In the rows, 128 means zero.
Known rows, with every way that one mark hangs from another:
{fepes {detu nodelo} fofet gugus pagal}: [160 155  98 138 112 155  51 121  86 190 124 121 158 161 158 135 114 144
 109  88]
{fofet {pagal {detu nodelo} fepes}}: [105 132 118 128 115 155 121 127 200 135 138 134 107 165 190 129 116 127
 158 103]
{fofet {pagal detu}}: [126 123 111 132 112 148 123 113 160 134 137 123 119 160 134 134 119 147
 128  78]
{nodelo {detu {fepes fofet} pagal} gugus}: [149 154 125 105 107 132 252 114  83 144 134 140 160 158 130 129 129 143
  74 161]
{pagal {fepes fofet gugus}}: [109 151 128 129 108 131 107 133  98 165 118 124 146 134 155 120 139 135
 111 116]
{fofet {pagal {fepes {detu nodelo} gugus}}}: [120 142 110 142 115 142  96 113 170 166 135 119 127 174 220 137 126 126
 134  75]
{fofet {pagal {detu nodelo}}}: [132 126 109 129 122 154 120 119 183 132 141 131 112 174 162 134 106 136
 153  89]
{fofet {pagal {detu gugus nodelo} fepes}}: [ 82 149 121 115 115 150 123 123 161 144 137 128 100 214 218 134 119 133
 173 117]
{detu fepes}: [105 122 137 117 118 122 137 135 165 124 134 138 138 127 148 128 139 114
 117 165]
{nodelo {detu {fepes fofet gugus} pagal}}: [127 157 123 108  94 135 188 115  85 168 131 133 159 144 133 132 143 140
  89 137]
{pagal {fepes fofet}}: [117 139 135 119 106 138 110 140 106 143 122 135 135 104 130 118 127 133
 130 128]
{pagal {detu gugus nodelo} {fepes fofet}}: [ 95 161 125 105 100 142  76 143  98 154 131 132 119 181 157 124 103 134
 150 125]
{detu {fepes fofet} {nodelo gugus} pagal}: [121 146 127 112 131 148 186 126 128 139 137 154 153 195 188 126 110 129
 126 176]
{fepes {pagal detu}}: [137 134 110 134 118 154 103 124 126 148 125 125 132 146 132 134 132 141
 114 116]
{pagal detu {fepes gugus}}: [104 146 119 140 109 125 100 128 135 158 126 114 130 160 166 127 140 126
  96 102]
{fepes fofet}: [140 133 126 119 113 137 108 133  90 141 126 131 140 115  97 122 116 143
 124 116]
{nodelo detu gugus}: [175 148 121 124 129 110 246 115  94 128 129 119 138 160 124 130 129 137
  62 128]
{pagal {detu fepes gugus}}: [ 87 139 129 107 102 119 108 132 129 136 140 127 129 192 150 134 131 125
 112 152]
{detu fepes gugus nodelo}: [ 83 142 138 101 126 123 127 138 150 129 138 141 127 192 200 133 125 110
 155 189]
{pagal detu}: [132 128 117 131 114 130 104 128 128 132 134 123 125 143 104 129 119 133
 110 100]
{fepes detu pagal}: [153 134 108 138 113 145  86 118 107 157 126 121 142 129 134 138 129 137
 107 106]
{detu nodelo}: [129 135 127 123 137 134 118 134 157 127 133 135 122 145 157 128 113 119
 151 139]
{fepes detu gugus}: [142 138 108 145 115 117  80 115 105 164 130 108 145 156 135 136 128 134
  85  75]
{detu {fepes fofet gugus} nodelo pagal}: [101 150 124 116 120 151 121 126 129 163 134 146 153 180 190 129 125 127
 141 153]

Rows:
[149 146 103 150 118 140  76 111  95 180 122 110 153 158 164 140 141 140
  87  89]  {fepes detu gugus pagal}
[107 140 118 125 116 126  94 134 180 148 140 129 141 190 186 131 124 112
 103 133]  {pagal {detu {fepes gugus} nodelo}}
[171 146 103 143 138 143 137 117 116 154 130 125 146 193 188 138 110 132
  95 121]  {fepes {detu {nodelo gugus}} pagal}
[ 84 149 129 119 106 127 105 133 111 143 129 120 114 182 161 129 130 129
 130 132]  {pagal {detu gugus} fepes}
[114 157 116 128 103 142  71 139 125 168 128 126 135 166 164 121 112 132
 115  96]  {pagal {detu nodelo} {fepes fofet gugus}}
[135 148 103 145 120 147  96 118 118 171 121 113 140 178 166 137 143 144
  94 102]  {fepes gugus {pagal detu}}
[ 98 141 122 122 101 136 115 111 117 153 133 116 117 175 187 140 131 138
 143  98]  {fofet {pagal {fepes {detu gugus}}}}
[117 127 128 105 112 155 130 130 176 134 139 150 136 143 173 129 112 132
 158 139]  {detu {fepes {fofet pagal}} nodelo}
[ 88 139 128 127 124 136 146 116 145 152 133 135 147 175 195 135 153 123
 120 158]  {detu {fepes gugus} pagal}
[117 150 122 119 119 154  97 134 139 171 123 141 161 164 205 131 135 129
 122 164]  {detu {fepes fofet gugus pagal} nodelo}
[121 138 132 106 108 132 211 118 132 134 138 139 139 127 136 135 144 122
 111 168]  {nodelo {detu fepes pagal}}
[ 76 160 134 110 108 151 132 125  53 159 123 136 128 171 165 126 131 144
 165 150]  {detu gugus {pagal {fepes fofet}}}
[142 145 118 134 129 121 142 129 139 140 135 127 133 173 189 128 108 115
  96 122]  {pagal {fepes {detu {nodelo gugus}}}}
[140 130 109 125  95 157 105 117 121 146 134 127 128 143 101 129 109 160
 128  65]  {fepes {fofet {pagal detu}}}
[ 89 145 127 122 135 141 143 123 170 150 138 144 142 195 222 134 137 112
 144 166]  {detu {fepes gugus} nodelo pagal}
[127 161 130  91  92 139 168 127  65 162 124 132 151 148 144 136 146 145
 103 179]  {nodelo {detu {fepes fofet pagal} gugus}}
[ 82 134 124 108 101 137 133 116 152 137 142 127 121 208 182 140 132 139
 136 131]  {fofet {pagal {detu fepes gugus}}}
[ 87 145 135 110 120 139 133 128 123 146 125 135 138 180 203 139 154 128
 135 197]  {detu {fepes pagal} gugus}
[139 152 113 134 120 152 101 122  77 177 113 123 156 149 155 131 143 152
 108 116]  {fepes fofet gugus pagal}
[ 92 157 126 110  90 135  85 137  70 155 127 124 123 166 129 124 119 144
 124 116]  {pagal {detu gugus} {fepes fofet}}
[161 151 100 142 102 149  61 115  56 192 119 113 165 143 130 136 127 154
  83  78]  {fepes detu fofet gugus pagal}
[123 158 112 111 109 151  80 116  51 169 138 132 135 193 137 136  91 144
 159 105]  {fepes {detu gugus nodelo pagal} fofet}
[125 141 113 133 129 146 182 119 191 132 138 130 115 212 221 130 111 132
 124 109]  {fofet {pagal {detu {nodelo gugus}} fepes}}
[123 128 118 132 113 148 105 120 177 144 139 131 118 142 192 133 113 123
 156  91]  {fofet {pagal {fepes {detu nodelo}}}}
[148 141 108 128 102 162  79 129  90 161 123 128 144 133 102 128 119 155
 110 102]  {fepes fofet {pagal detu}}
[117 156 131  99 105 129 190 123 100 150 127 128 140 162 174 141 159 130
 108 191]  {nodelo {detu {fepes pagal} gugus}}
[ 97 140 126 138 123 139 148 114 161 153 124 121 125 161 219 132 152 134
 135 106]  {fofet {pagal {fepes gugus}}}
